Each row was made from one small tree. The marks that hang from a mark follow it in brackets, in the order of their numbers. Every link used is in the known rows. Write each row's tree.
In the rows, 128 means zero.
Known rows:
K219{K615{K731}}: [150 100 136 135 123 129 159 130 119 139 142  80 137 119 113 188 102 113
 118 186 146 110 103 130 140 145 126 140 102 177 138 157 130 124]
K518{K284{K528} K927{K199}}: [130  93 158 128  82 128 156 122 159 121 105  77 134 110  88 111 123 174
 112 109 143 141 132 149 112 151  82 189 122 100 158 108 138 145]
K199{K87 K284 K927}: [ 86  85 171 125 149 140 107 116 182  74  91 202 217 156  98 136 106 113
 114 112 134 161 131  74 188 127  88 172 140 205 156 109 131 153]
K167{K284{K87{K199} K731} K774}: [ 85 109 122  81 114 115 132 131 182 132 169  99  86 170 106 167 112 181
 157 118 101 142 148 117  81 136 136 171 145 140  91 125  81  98]
K87{K199{K284{K528 K731} K927}}: [ 96 139 187  91 117 170 110  56 175 113 133 132 224 135 125 111 124 162
 113 126 105 145 131 130 156 111 129 133 155 152 152  95 173 172]
K927{K199{K284} K518}: [ 89  95 162 129 119 138  85 170 183  56 119 137 132 123  56 153  80 151
 139 147 142 163  73  95 168 130  90 110  94 179 155 117 115 117]
K927{K199{K284{K87}} K518}: [ 75  92 128 120  89 147  90 171 182  74 119 148 115 150  55 162  98 128
 140 155 152 154  69  64 171 146  76 136 105 187 172 108 131 137]
K927{K518{K87{K199{K284}}}}: [107  97 144  69 145 132  71 148 184  95 126  75 181 122  89 137 129 182
 147 187 141 155 118 109 155 151  80 126 132 163 113 110 144 112]
K3{K167{K774}}: [165 138 144 123 199  91 139 161 191  74 114 111 129 166  87 183  99 179
 136 112 103 158 149 143 162 112 131 159 107 116  71 164  58  82]
K87{K199{K284}}: [112 115 170 128 175 140 103  89 199 109 121 122 166 141 107 152 120 169
 114 133 106 150 129 145 126 126 112 123 131 158 121 144 141 122]
K219{K615{K167 K731 K774}}: [152  83 158 155 143 148 156 109  99 142 150  23 135  87 106 199 109  69
 156 145 140 110 106 148 144 173  90 130  88 153 160 160 161  78]
K284{K87{K199} K731}: [123 128 111  82 100 134 133 139 165 126 148  98 119 170 114 162 152 123
 126 125 100 103 156 116 137 153 124 193 142 136 127 142 123 148]
K167{K284}: [135  90 143 151 146 122 114 143 165  94 129 114 135 137 111 160  81 164
 115 117 134 137 122 142  84 144 105 142 102 151  80 136 107  84]
K87{K199{K284{K528 K731}}}: [119 143 161  99 111 159 114  79 180 126 154 121 189 133 106 123 129 162
 101 136 101 157 132 142 120 117 130 138 137 138 142 123 154 166]
K3{K167{K284{K731{K738}}}}: [150 153 152 136 153  98 119 188 163  72 116 107 116 140 101 140  89 169
 111  52 107 133  96 183 101 122 125 162  68 132  79 151 111  73]
K284{K731}: [160 135 133 112 126 115 133 169 163  90 143 106 143 134 113 155 105 118
 111 109  96 134 158 135 143 138 138 188 118 138 116 140  87 131]
K504{K731{K738}}: [146 106 192 172 204  90 155 135 128 121 150 158 172 137  77 162  99 117
 113 127 116 113 116 179 137 139  89 139 108 163 102 139  80 128]
K615{K167{K284{K528}} K731 K774}: [127  56 177 169 148 158 119  66  97 160 173  29 164  87  82 172  93  81
 143 116 141 121 117 148 101 173  55 107  80 128 148 137 188  95]
K87{K284{K528 K731{K738}}}: [159 134 158 127 137 137 138 103 148 138 152 136 204 116 106 161 115 146
  80  95 100 132 101 177 126 148 150 137 111 135 124 102 121  98]
K528{K284{K87 K731{K738}}}: [163 150 113 141 128 104 125 149 141 131 128 156 128 155 106 178 108  80
 106  84 110 125 114 110 126 150 131 182 102 175 163 119 128 143]
K284{K87{K199} K528 K731{K738}}: [132 134 144  92  90 124 146  87 142 163 160 141 165 169 107 141 157 136
 114 134 116 104 108 143 133 155 116 175 130 134 130  94 142 170]
K199{K284}: [128 112 152 149 160 133 108 124 195  86 121 147 182 139 101 150  92 135
 103 124 116 171 128 118 138 121 108 142 116 174 139 127 118 133]
K3{K167{K284{K528 K731}}}: [165 164 127 116 102 136 122 160 150  83 134 100 145 141 100 123  98 172
 102  87 121 148 116 156  97 120 124 166  82 109  91 149 131 118]
K3{K167}: [184 137 138 138 174 112 126 170 172  63  98 107 141 154  97 167 109 154
 110 101 116 132 132 153 157 131 114 163  89 120  85 174 110  98]
K3{K167{K284{K87}}}: [143 121 109 138 133 125 115 171 166  82 105 114 109 183  98 160 108 158
 119  89 138 128 113 124 104 140  93 169  88 136  85 160 132  92]
K284{K528 K731}: [171 142 137 105  89 135 139 125 142 115 165 123 180 133 108 135 111 127
  97 136 114 143 150 133 141 140 133 181 121 122 122 112 108 169]
K219{K615{K167{K774}}}: [147 135 136 147 151 121 177 139 154 107 128  83 136  94 119 188 111 146
 152 164 149 146 135 124 164 160 135 152 115 125 125 135  70  73]
K731{K738}: [158 102 174 160 189  83 138 133 163 108 117 146 169 145 105 171 100 143
 112 119 119 119 105 169 147 146 110 143 100 161  94 117  92  96]
K927{K199{K87 K284{K528}}}: [ 95  95 167 137  89 135 112 115 163  93 127 196 181 152  47 125  96 113
  86 129 155 166  92 102 158 143  88 157 117 166 184 122 123 183]
K87{K199 K284{K731}}: [136 133 155 101 161 151 117 105 180 123 139  74 147 120 109 177 139 165
 102  92  69 115 141 173 116 145 162 135 138 124 108 158 127  70]
K87{K199 K284{K731{K738}}}: [136 129 178 120 185 130 126 101 174 135 131  97 154 117 110 176 136 170
 102  80  71 103 108 199 117 145 160 120 127 137 108 141 126  57]
K615{K167}: [156 119 152 175 180 128 137 138 163  94 112  90 166  88 104 169 119 112
 124 120 135 123 160 131 171 175  96 153  99 109 125 145 106 102]
K167{K284{K528 K731{K738}} K774}: [122 121 164 115 126  92 146 121 156 132 180 138 152 141 102 142  75 188
 129 115 113 160 113 160  84 122 143 146 111 140  82  84  64 104]
K927{K518}: [155  92 129 112 146 123 115 172 158  73 127 110 137 130  91 182 110 159
 153 176 134 135 122  95 165 142  96 138 101 160  82 127 100  94]
K528{K284}: [190 132 129 161 174 121 108 124 148 107 111 131 151 134 107 189  92 112
 103 113 122 144 135 119 123 146 124 140 101 163 130 151 121 122]
K284{K87 K731}: [142 127  96 102  89 125 138 172 162 109 149 123 126 169 110 161 125  94
 116 112 112 118 154  95 149 156 123 216 128 146 135 127 103 153]
K3{K167{K284{K528} K774}}: [152 131 143 121 155 116 132 133 173  93 134 112 145 161  86 152  86 211
 131 118 131 172 121 144 101 115 121 136  95 113  64 139  89  87]
K927{K199{K87 K284{K528}} K518}: [ 85  84 145 107  73 147  98 151 156  77 128 184 160 136  33 137 103 136
 128 174 170 168  68  63 177 139  70 135 101 183 169 107 125 161]
K87{K199 K284}: [137 103 161 127 193 152 117  79 182 123 121  91 167 131 106 190 138 180
 106 115  93 111 128 169 117 155 138 105 135 129  92 158 133  57]
K927{K518{K87 K284}}: [117  78 115  79 110 119 112 180 166  86  97  26 165 116  94 134 130 172
 148 164 144 159 153 106 160 174  80 192 122 161 108 100 128  95]
K504{K731}: [149 106 165 152 178 119 150 146 130 107 157 136 162 132  80 161 103 113
 112 144 115 126 153 149 133 142  87 149 122 147 111 163  84 141]

Which tree is each row?
[118 111 151 114  84 114 152 186 174 101 107  50  79  99  95 113 120 155
 121  58 105 136 153 151 112 146 109 222 124 108 168 131 111 129]  K518{K284{K731} K927{K199}}
[100 125 116 135 129 119 146 156 171 117 149  87 104 111 100 167 108 126
 153  97 125 146 163  99 121 165 114 188 116 115 130 120  77  94]  K615{K167{K284{K87 K731} K774}}
[ 94 105 131 112 125  87 141 159 174 131 167 137 102 167 101 167  89 159
 148  94 109 144 120 123  91 138 134 177 116 165  97  92  59  90]  K167{K284{K87 K731{K738}} K774}
[158  97 135 125 106 129 164 116 164 134 109  77 161 115 112 117 143 185
 115 123 133 147 166 136  99 142  84 203 127 108 128 111 142 139]  K518{K284{K528} K927}
[112 136 163 106 144 144 105 111 194 106 138 110 155 133 109 138 124 157
 111 114  86 151 143 146 120 113 131 144 134 148 134 146 133 136]  K87{K199{K284{K731}}}
[107  62 144  97 149 155 106 142 153  73  92 159 185 132  89 187 128 144
 146 136 136 121 114  62 198 156  98 145 127 195 114 112 125  72]  K199{K87{K284} K927{K518}}
[118 107 152 114  82 141 131 140 144 104 141 155 151 132  58 149 112 113
  82  96 128 133 106 127 153 167 128 171 121 137 166 138 107 133]  K927{K199{K87{K284{K528 K731}}}}
[111  89 116 111 103 122 141 101 165 139 166 146 154 179  94 165  97 176
 141 156 149 161 129  96  90 146 106 152 130 145  89  90  89 125]  K167{K284{K87 K528} K774}
[118  99 187 118 196 163 113  55 180 111  98 100 199 130 124 181 135 177
 119 109  98 101 128 157 154 151 133  97 152 143 105 129 154  61]  K87{K199{K927} K284}
[107 115 162  65 149 174 103 109 167  97 121  76 165 106 117 175 142 184
 147 117  85 107 122 129 166 137 143 111 141 151 110 122 151  62]  K87{K199{K927{K518}} K284{K731}}
[136 127 125 121 115  95 144 164 154 127 142 147 136 164 109 163 123 101
 117  95 109 111 119 128 150 157 122 204 116 161 131 104 102 139]  K284{K87 K731{K738}}
[119 112 102 114  84 132 121 171 158 109 150 111 108 159 112 152 102 127
 121  95 123 128 132 109  85 151 113 193 116 154 116 126 113 125]  K167{K284{K87 K731}}
[101  80 118 125 137 104 134 140 181 119 151 129 110 181  98 182  90 169
 152 133 134 153 134  99  91 147 109 163 128 158  83 113  69  89]  K167{K284{K87} K774}
[136 135 112  73  60 153 145  96 145 152 167 118 161 170 108 142 159 129
 111 147 117 116 147 114 134 157 120 186 144 118 133 115 147 186]  K284{K87{K199} K528 K731}
[ 84  89 167 148 121 122 104 149 179  73 110 184 143 152  54 143  91 106
  97 106 140 160 101 104 162 143  93 163 115 181 175 139 106 152]  K927{K199{K87 K284}}
[123  88 153  97  70 113 130 140 158 130 105  40 168 101  86  77 129 169
 100 120 163 149 145 156 119 181  68 210 145  91 171  89 144 158]  K518{K87 K284{K528} K927{K199}}
[127 127 132 153 139 127 165 138 153 109 136  77 118  90 121 179  93 169
 159 147 158 153 114 133 113 161 131 138 104 134 109 137  81  51]  K219{K615{K167{K284 K774}}}
[143 114 143 118 124 126 142 126 142 130 143 172 197 133  82 158 131 123
  82  95 117 129 110 136 142 157 131 176 115 154 132 118 110 114]  K199{K87{K284{K528 K731{K738}}}}
[100 114 197 110 147 170 108  30 180 114 115 146 240 141 119 124 121 173
 115 146 122 145 119 130 156 120 105 110 152 159 135  95 177 160]  K87{K199{K284{K528} K927}}
[ 91 131 139 113  47 154 113 125 170 107 150 163 157 158  71 119  97  99
  89 115 137 158  98 102 149 144 112 170 125 152 204  96 136 203]  K927{K199{K284{K87 K528 K731}}}
[ 94  83 194 191 221  88 144 112 143 150 144  80 133  76  77 187  79 126
 145 120 134 120 111 150 132 155 104 104  76 149 124 124 102  65]  K615{K167{K284 K774} K731{K738}}
[145 117 143 163 140 142 167 130 113 137 129  58 140  70 108 185 115  90
 124 175 159 107 112 125 166 171 113 138  88 147 162 159 139 112]  K219{K615{K167 K731}}
[119  95 165 130 101 122 116 143 169 111 129 179 142 132  62 114 106 138
 103 115 156 154 101 106 132 134  68 171 125 133 182 126 120 178]  K518{K927{K199{K87 K284{K528}}}}
[114  93 124 114  86 154 123  78 149 152 148 121 155 171 107 149 132 176
 121 150 152 124 107 124  75 162  85 142 128 138  96 113 163 135]  K167{K284{K87{K199} K528}}
[136  91 138  66 144 118  87 158 163 100 127  56 166 122  96 153 137 178
 156 193 140 123 132 123 158 167  84 139 132 146  85 121 126  96]  K927{K518{K87{K199}}}
[130  98 146 125 137 112 136 100 167 126 166 130 159 147  96 160  79 200
 135 154 137 172 133 129  84 131 118 130 121 135  69 103  74 101]  K167{K284{K528} K774}
[108 131 110 111  96 141 114 153 188 102 146 154 153 165 105 141 111  98
 105 104 107 161 138  85 137 128 116 193 130 173 176 116 125 166]  K199{K284{K87 K731}}
[ 94 102  94  60  69 147 138 165 165 107 119  49 101 140  98 160 170 167
 164 140 109 132 152  81 142 157 100 202 125 160 123 118 148 110]  K927{K518{K284{K87{K199} K731}}}
[125 116  98 105  48 148 131 137 140 131 167 129 149 159 109 129 111 134
 108 119 141 141 123 102  83 154 110 187 117 139 118 102 134 159]  K167{K284{K87 K528 K731}}
[145 129 145 130 185 100 125 165 189  73 119 101 110 159  87 171  80 204
 139  96 115 163 131 148 105 115 125 140  94 124  55 162  70  57]  K3{K167{K284 K774}}
[ 86  65 134 100  50 139 137 155 139  85 100 115 127 131  41 138 132 154
 138 158 165 152 106  77 171 169  70 184 101 163 147 113 131 137]  K927{K199{K87} K518{K284{K528}}}
[127 110 117 165 106 155 135 108 139 128 133 109 165 117 100 150 123 122
 121 130 173 130 126 102 119 188  72 158  98 111 131 111 153 124]  K615{K167{K284{K87 K528}}}
[137 105 122 112 133 133 128 160 159  99 133 142 156 138  85 172 127 114
  93  89 100 132 148 113 144 154 136 192 125 158 127 158  95  95]  K199{K87{K284{K731}}}
